Known rows, with every step that occurs:
luso/delazu: [ 11.5 -32.8 -16.2  22.8 -51.2   3.7 -32.8  -4.5  16.3 -27.2  32.7  -3.3
  42.6 -12.5 -39.2  24.8   8.5  -3.8   6.8  24.4  -5.9  17.4   4.1  13.6]
lugaso/delazu/molidot/moke/mudo/kuzog: [ 21.9 -29.8 -34.2  33.1 -41.8  35.8  44.3  -8.1 -12.4  -7.9  13.1 -16.6
  50.6  -6.6 -53.2  39.4  -2.0  -0.8 -27.0   8.3  -0.9  14.7  12.1 -23.9]
moke/molidot/delazu/luso: [ 24.2 -24.0 -34.4  35.3 -75.7  17.5   1.1  -2.3  13.9 -84.4   7.8  -8.3
  42.0 -18.7 -47.6  35.6  -0.8   9.3  -4.6  54.2   2.6  12.4  -6.2   5.0]
mudo/kuzog/lugaso/delazu: [ 21.1 -39.1 -18.3  24.3 -37.5   1.4   2.9   6.2   8.4 -31.8  40.7   4.3
  28.1   8.0 -45.8  29.4 -13.2  -9.9 -33.0  13.0  -8.4  14.1  32.6  -7.0]
molidot/moke/mudo/kuzog: [ 27.1 -27.4 -29.9  36.9 -61.4  53.9  37.8  12.4  -3.5  -6.6  41.8 -23.7
  47.0 -20.8 -45.5  16.1 -11.0 -10.1 -20.9   9.5  -5.4   8.2   7.9   3.3]
moke/mudo/kuzog/lugaso/delazu: [ 21.1 -39.4 -27.3  18.2 -33.0   1.2   6.7   9.9 -11.3 -13.0  42.5 -11.0
  25.9   6.1 -41.2  30.8 -17.3  -5.3 -38.3   9.2 -10.0  -3.8  48.5 -12.1]
delazu/lugaso: [ 16.3 -30.3 -20.1  15.7 -52.6 -11.4 -27.0  14.4  33.6 -57.7  22.2 -14.6
  42.6  -8.1 -43.8  25.1 -10.6  -2.2   4.2  15.2  -2.6  14.9  -7.4  24.3]
delazu/molidot: [ 14.0 -25.2 -23.6  24.3 -34.5  13.6   1.0  -3.3  36.5 -35.7   3.3  -2.5
  49.5  -4.0 -48.1  30.6 -18.3   4.0   2.5  25.0  -3.8  33.3  -1.6  17.7]
lugaso/delazu/molidot/moke/mudo: [ 10.3 -28.4 -34.3  22.0 -32.0  30.8  19.0 -13.1  -3.7 -20.3   3.9 -17.2
  48.5  -0.5 -50.7  52.2  -8.2   6.2 -14.9   8.5   1.2   8.1   9.1 -34.2]
molidot/delazu/lugaso: [ 14.5 -35.7 -26.6  19.5 -56.2 -21.9 -14.1   6.3  15.7 -80.6  30.2 -18.6
  37.3 -16.2 -48.3  34.1   5.6  -2.5  -3.8  25.2  -8.7  11.3 -13.2  -7.8]
molidot/delazu/luso/moke: [ 25.2 -31.4 -18.4  23.1 -40.4  -9.1 -10.2  16.3   5.7 -54.4  16.5 -11.9
  25.3 -17.8 -56.6  41.9   2.3   0.0   4.2  42.9  -3.1   8.1 -25.1 -11.9]
kuzog/lugaso/delazu/luso: [ 21.5 -32.1 -15.6   8.0 -31.0  -1.2 -26.0  12.4  15.1 -51.6  22.1   7.5
  20.8  15.4 -50.5  46.2 -20.4   1.8 -19.0  17.8   5.3   8.7  19.3   1.1]
lugaso/delazu/luso/moke/molidot: [ 22.7 -29.7 -23.8  27.2 -53.0  -3.1 -13.7   0.8  14.2 -49.1  -9.7  -6.4
  36.0  -5.8 -48.1  42.4  -6.2  11.3   4.7  44.8   6.8  -3.8  -7.0  -3.0]
molidot/delazu: [ 14.3 -30.2 -27.1  28.5 -51.7   7.9  -4.5  -5.8  14.2 -59.8  38.7  -9.1
  38.1 -14.6 -45.0  38.6  -2.5  -0.1  -5.1  34.6 -12.1  18.9   1.4  -8.9]
delazu/luso/moke/mudo/kuzog: [ 38.2 -26.9 -17.4  18.1 -41.9   8.3   9.0  32.1  -5.4  -1.4  21.7 -22.9
  26.6 -18.0 -48.0  16.7 -13.3  -2.7  -7.4  29.5   0.7  -0.8  -1.3  26.7]
moke/luso/delazu/molidot: [ 10.8 -20.7 -20.4  29.0 -26.9 -11.3 -20.6  -8.5  13.5 -39.6  24.9 -14.9
  45.0  -4.3 -41.7  27.9  13.8   3.2   8.6  27.8   4.8  23.5   6.5  25.2]
moke/mudo/kuzog: [ 26.9 -28.3 -26.7  26.3 -53.6  22.9  13.4  10.3   5.1  -7.5  40.7 -20.5
  39.2 -17.4 -36.5  12.5 -18.7  -4.6 -19.1  20.9  -9.0  11.4  25.0  29.1]
lugaso/delazu/molidot: [ 11.2 -28.7 -23.6  19.0 -26.6  -2.1  -9.8 -19.8  26.9 -36.5   3.7   1.7
  42.5   6.1 -46.9  49.0  -8.0   9.4  -4.6  20.0  -2.5  28.5   9.1  -1.5]
kuzog/lugaso/delazu/molidot/moke: [  8.4 -35.4 -25.7  24.3 -21.3  21.0  19.6  -2.1  11.9 -45.5   7.9   2.0
  46.7  11.6 -58.9  52.6 -15.2  -4.8 -19.1   4.1  -1.4  19.3   5.9 -50.3]
mudo/kuzog/lugaso/delazu/luso/moke: [ 32.7 -38.0  -9.5  18.8 -25.2 -17.3   0.4  26.7  -1.6 -28.7  21.7   3.5
  17.1   3.3 -56.3  34.8  -8.9  -7.8 -21.5  19.9   1.3   3.2   4.4 -10.1]
mudo/moke/luso/delazu/lugaso: [ 16.7 -25.9  -7.3  22.1 -29.7 -13.0 -21.8   8.4  -0.8 -55.7  41.8 -36.6
  25.3 -20.1 -43.3  27.4  14.4  -3.0   0.2   9.9  -2.1   7.3   8.3  29.4]
kuzog/mudo: [ 15.6 -24.3 -22.9  16.5 -46.0  31.8 -14.1   3.7  19.0 -37.8  35.6  -1.4
  43.2  25.3 -35.1  19.9 -23.2   2.7  -1.8  31.0  -0.5  18.0   7.7  12.5]
luso/moke/mudo/kuzog/lugaso/delazu: [ 22.4 -44.0 -22.3  18.9 -20.1 -15.3   6.7  19.2 -20.3  -3.3  36.3 -16.9
  21.1   2.0 -45.2  29.7 -16.3  -7.9 -27.4  11.9 -11.1 -14.0  29.4 -36.9]
lugaso/delazu/luso/moke: [ 23.6 -29.2 -12.2  13.0 -34.1 -13.4 -22.7   6.9  12.5 -33.1   9.4  -1.2
  21.1   1.5 -51.3  49.3  -7.1   6.4   4.1  30.8   5.5   4.8  -8.8   1.8]
kuzog/lugaso/delazu: [ 11.6 -38.3 -19.5  13.8 -28.5   0.3 -18.5   0.3  16.1 -45.0  34.8   3.2
  28.4  13.8 -44.2  41.9 -21.4  -2.2 -18.7  13.5  -6.6   8.3  28.8 -19.1]

Rows:
[ 21.1 -36.4 -18.4   2.2 -14.9 -20.2 -22.4  27.3 -13.1 -21.5  15.9 -12.0
  14.9   8.0 -50.2  45.5 -21.5   4.9 -13.9  20.4   1.5 -20.4  19.8 -26.2] -> kuzog/lugaso/delazu/luso/moke/mudo
[ 35.5 -30.5 -23.5  25.9 -46.0  -2.8  16.5  24.5 -24.4 -23.5  28.6 -25.1
  21.8 -25.1 -53.0  27.3   4.0  -2.5 -16.5  38.2  -5.4  -3.9  -7.8  -8.2] -> molidot/delazu/luso/moke/mudo/kuzog
[ 15.1 -19.1 -12.6  22.3 -21.1  26.6  -8.6  -0.7 -17.4 -34.3  55.8 -22.2
  28.0  14.1 -33.3  22.7   3.4   2.1  -6.8  22.3  -0.3  10.6  23.9  17.4] -> kuzog/mudo/moke/luso/delazu
[ 14.6 -22.0 -22.0  39.0 -44.3  28.0  -7.4  -2.6   3.4 -39.7  53.6 -19.4
  45.0 -10.7 -41.4  28.0  16.2  -7.6   8.2  16.0   4.7  10.4   0.1   9.7] -> molidot/moke/luso/delazu
[ 14.0 -23.7 -26.1  33.5 -41.6  46.6  25.8   0.9  27.7 -37.8   5.4  -6.5
  57.6  -8.8 -55.6  34.4 -11.5  -2.0   1.0  16.2  -1.2  29.7 -17.8  -7.5] -> delazu/molidot/moke
[ 34.8 -34.0 -16.6  14.5 -28.6  -3.0   7.5  48.0 -12.5  -9.9  24.4 -18.1
  22.9  -8.8 -52.0  14.2 -21.2  -7.7 -20.8  20.5  -1.9  -6.2  11.1  -0.2] -> delazu/luso/moke/mudo/kuzog/lugaso
[ 24.6 -26.1 -33.0  36.9 -45.9  49.7  53.7   8.9  -1.3  -7.8  12.7 -21.9
  55.9 -18.3 -52.7  20.3 -10.7  -5.5 -19.2  12.5  -3.3  19.4   0.2  -2.4] -> delazu/molidot/moke/mudo/kuzog
[ 21.0 -29.2 -27.5  35.0 -49.5  33.6  32.8   3.5 -19.3   2.3  17.1 -20.5
  55.4 -23.1 -52.7  18.2  16.4  -9.6 -15.4   9.4  -2.6  15.0  -2.0 -15.0] -> luso/delazu/molidot/moke/mudo/kuzog
[ 34.6 -31.7 -17.1  15.8 -39.2  -7.6   0.5  16.2 -15.4  -0.8  18.0 -16.3
  19.1  -5.3 -48.6  36.0  -5.1   2.7 -17.9  25.6   2.9  -8.4   9.8   7.8] -> lugaso/delazu/luso/moke/mudo/kuzog
[ 25.2 -29.9 -26.0  14.9 -38.4  -9.0  -5.8  19.3 -16.0 -36.7  20.0 -28.3
  22.3 -20.6 -52.3  40.4  -3.1   5.2  -2.1  39.3  -4.4  -7.6  -9.8 -20.8] -> molidot/delazu/luso/moke/mudo
[ 23.8 -29.6 -20.0   6.7 -30.2 -11.4 -23.2  11.5 -10.0 -12.1  10.6 -17.2
  19.7  -0.9 -46.6  47.8 -12.1  11.0  -2.1  27.5   4.5 -11.0   7.2  -4.0] -> lugaso/delazu/luso/moke/mudo
[ 14.8 -30.4 -28.4  37.8 -58.9  13.1  -0.8   3.1  26.6 -40.8   5.2 -15.5
  51.4 -18.6 -40.7  20.4 -16.5   1.8  15.3  44.4  -5.2   4.7 -10.0  -0.8] -> luso/moke/molidot
[ 27.0 -25.3 -12.2  16.9 -39.4   2.0 -18.6  25.1  24.8 -32.8   9.1  -5.5
  29.5 -10.5 -51.0  29.2 -15.3   1.0  11.4  31.7   2.5  13.7 -20.3  19.8] -> delazu/luso/moke
[ 18.2 -17.7 -27.8  40.4 -46.9  44.1  11.4   2.0  20.4 -49.7  49.9 -21.8
  45.8  -5.9 -43.7  29.8 -11.7  -3.1   3.6  15.9   4.6  12.5   1.8  23.1] -> molidot/moke/luso
[ 16.1 -21.3  -8.7  32.0 -22.5  14.0  -6.8  -3.3  -4.2 -34.4  49.5 -26.6
  27.1 -19.1 -39.1  29.8   6.8  -2.8  -2.1  17.1  -6.4  14.6  22.7  30.3] -> mudo/moke/luso/delazu
[ 18.7 -37.8 -21.3  24.2 -20.9  -5.5  18.5   1.0  12.8 -35.3  14.7   7.9
  37.2   9.9 -52.2  33.8 -11.7  -4.6 -31.9  10.6  -6.0  24.5  23.7 -15.8] -> mudo/kuzog/lugaso/delazu/molidot
[ 33.0 -38.8 -22.2  20.4 -28.0 -10.6  17.3  40.0 -29.6 -31.3  33.0 -21.9
  16.8 -15.9 -56.2  25.1  -6.5  -9.4 -27.3  31.1  -7.6 -12.0   5.6 -32.4] -> molidot/delazu/luso/moke/mudo/kuzog/lugaso
[ 27.5 -32.7 -21.9  27.3 -41.7   7.0  14.8  20.2  -3.9   7.4  32.7 -25.2
  35.4 -19.9 -41.9  11.3 -16.0  -6.0  -8.6  23.9 -11.1   1.0   6.8   4.0] -> luso/moke/mudo/kuzog
[ 13.9 -26.1 -16.9  19.0 -46.3 -32.3 -47.5   7.2  11.0 -61.1  42.6 -25.1
  37.1  -8.7 -37.7  22.6  20.7  -1.7  11.4  17.7   6.2   3.5  -0.3  34.7] -> moke/luso/delazu/lugaso
[ 16.0 -30.7 -24.5  16.3 -32.8   3.4  -9.1  15.7   2.8  -4.1  24.4 -26.0
  35.5 -13.8 -40.5  25.2 -21.8   1.8   6.3  28.0  -9.4  -7.4   4.5  -4.4] -> luso/moke/mudo
[ 17.3 -36.7 -27.7  30.1 -34.5  24.1  33.7  16.5 -27.3  -6.0  24.4 -14.8
  49.9 -13.3 -54.9  16.1   8.7 -16.4 -26.7   2.2  -4.2   8.5  13.1 -42.0] -> luso/delazu/molidot/moke/mudo/kuzog/lugaso
[ 13.9 -39.2 -34.8  36.1 -64.4 -26.7  -7.4   8.2   6.8 -85.3   4.4 -28.9
  45.2 -23.9 -49.9  29.6   7.0  -0.9   9.8  44.6  -8.0  -6.3 -28.5 -35.2] -> luso/moke/molidot/delazu/lugaso
[ 14.4 -25.7 -21.8  31.4 -49.7  -0.4 -20.2   8.8   2.8 -62.8  44.6 -30.3
  46.2 -11.8 -46.1  25.9  25.5  -8.0  10.4   8.8   9.0   0.4 -15.5   8.7] -> molidot/moke/luso/delazu/lugaso
[ 13.6 -19.1 -10.2  31.2  -8.6  11.6   4.0  -6.9  -1.0 -37.1  22.2 -24.9
  33.1 -17.5 -47.1  32.9  10.1   3.3  -1.6  16.0  -4.6  27.4  14.1  22.4] -> mudo/moke/luso/delazu/molidot
[ 13.1 -24.4 -17.8  30.5 -39.2  -3.8 -34.4  -3.9  10.9 -38.5  51.7 -16.9
  38.6  -5.6 -34.4  23.8  12.1  -1.7   8.6  27.3   2.3  10.0  14.1  33.1] -> moke/luso/delazu
[ 15.7 -28.7 -29.4  45.4 -58.9  37.8  30.2 -12.5  -0.6 -70.3  18.3 -24.0
  38.8 -32.8 -46.3  36.7  -4.7   4.1 -14.4  37.6 -18.6  16.3  10.3 -15.0] -> mudo/moke/molidot/delazu
[ 20.0 -16.5 -14.1  32.2 -24.3  30.7  10.9   2.2  15.5 -41.9  48.8 -29.8
  29.3 -15.4 -39.9  31.2 -22.1   2.9  -7.1  17.6  -7.1  20.5  25.1  42.3] -> mudo/moke/luso
[ 13.7 -31.0 -39.7  41.6 -73.8  19.1   6.8 -13.0  14.8 -75.8  20.5 -13.8
  49.4 -20.7 -40.5  32.3  -3.1   3.1  -2.8  49.2  -9.8  12.7   2.2 -14.3] -> moke/molidot/delazu
[ 11.4 -28.5 -27.8  29.2 -33.8  29.9  18.1 -17.3  18.5 -38.8   2.0  -2.8
  50.2   3.7 -55.7  54.4  -2.8   2.5  -7.3  10.7   1.4  26.1  -6.3 -26.4] -> lugaso/delazu/molidot/moke
[ 16.6 -21.9 -24.4  33.4 -52.4  61.5  22.2  -0.9   5.8 -48.2  16.6 -16.6
  44.0   5.8 -36.2  20.1 -27.2   6.2 -11.3  36.1  -6.5  17.4  17.4   3.5] -> kuzog/mudo/moke/molidot
[ 15.3 -27.1 -32.1  37.9 -53.8  50.0  29.8  -9.4 -13.7 -72.1  25.1 -19.7
  39.6  -0.1 -41.2  30.1 -10.4   6.0 -19.1  46.1 -12.3  12.7  12.7 -30.0] -> kuzog/mudo/moke/molidot/delazu
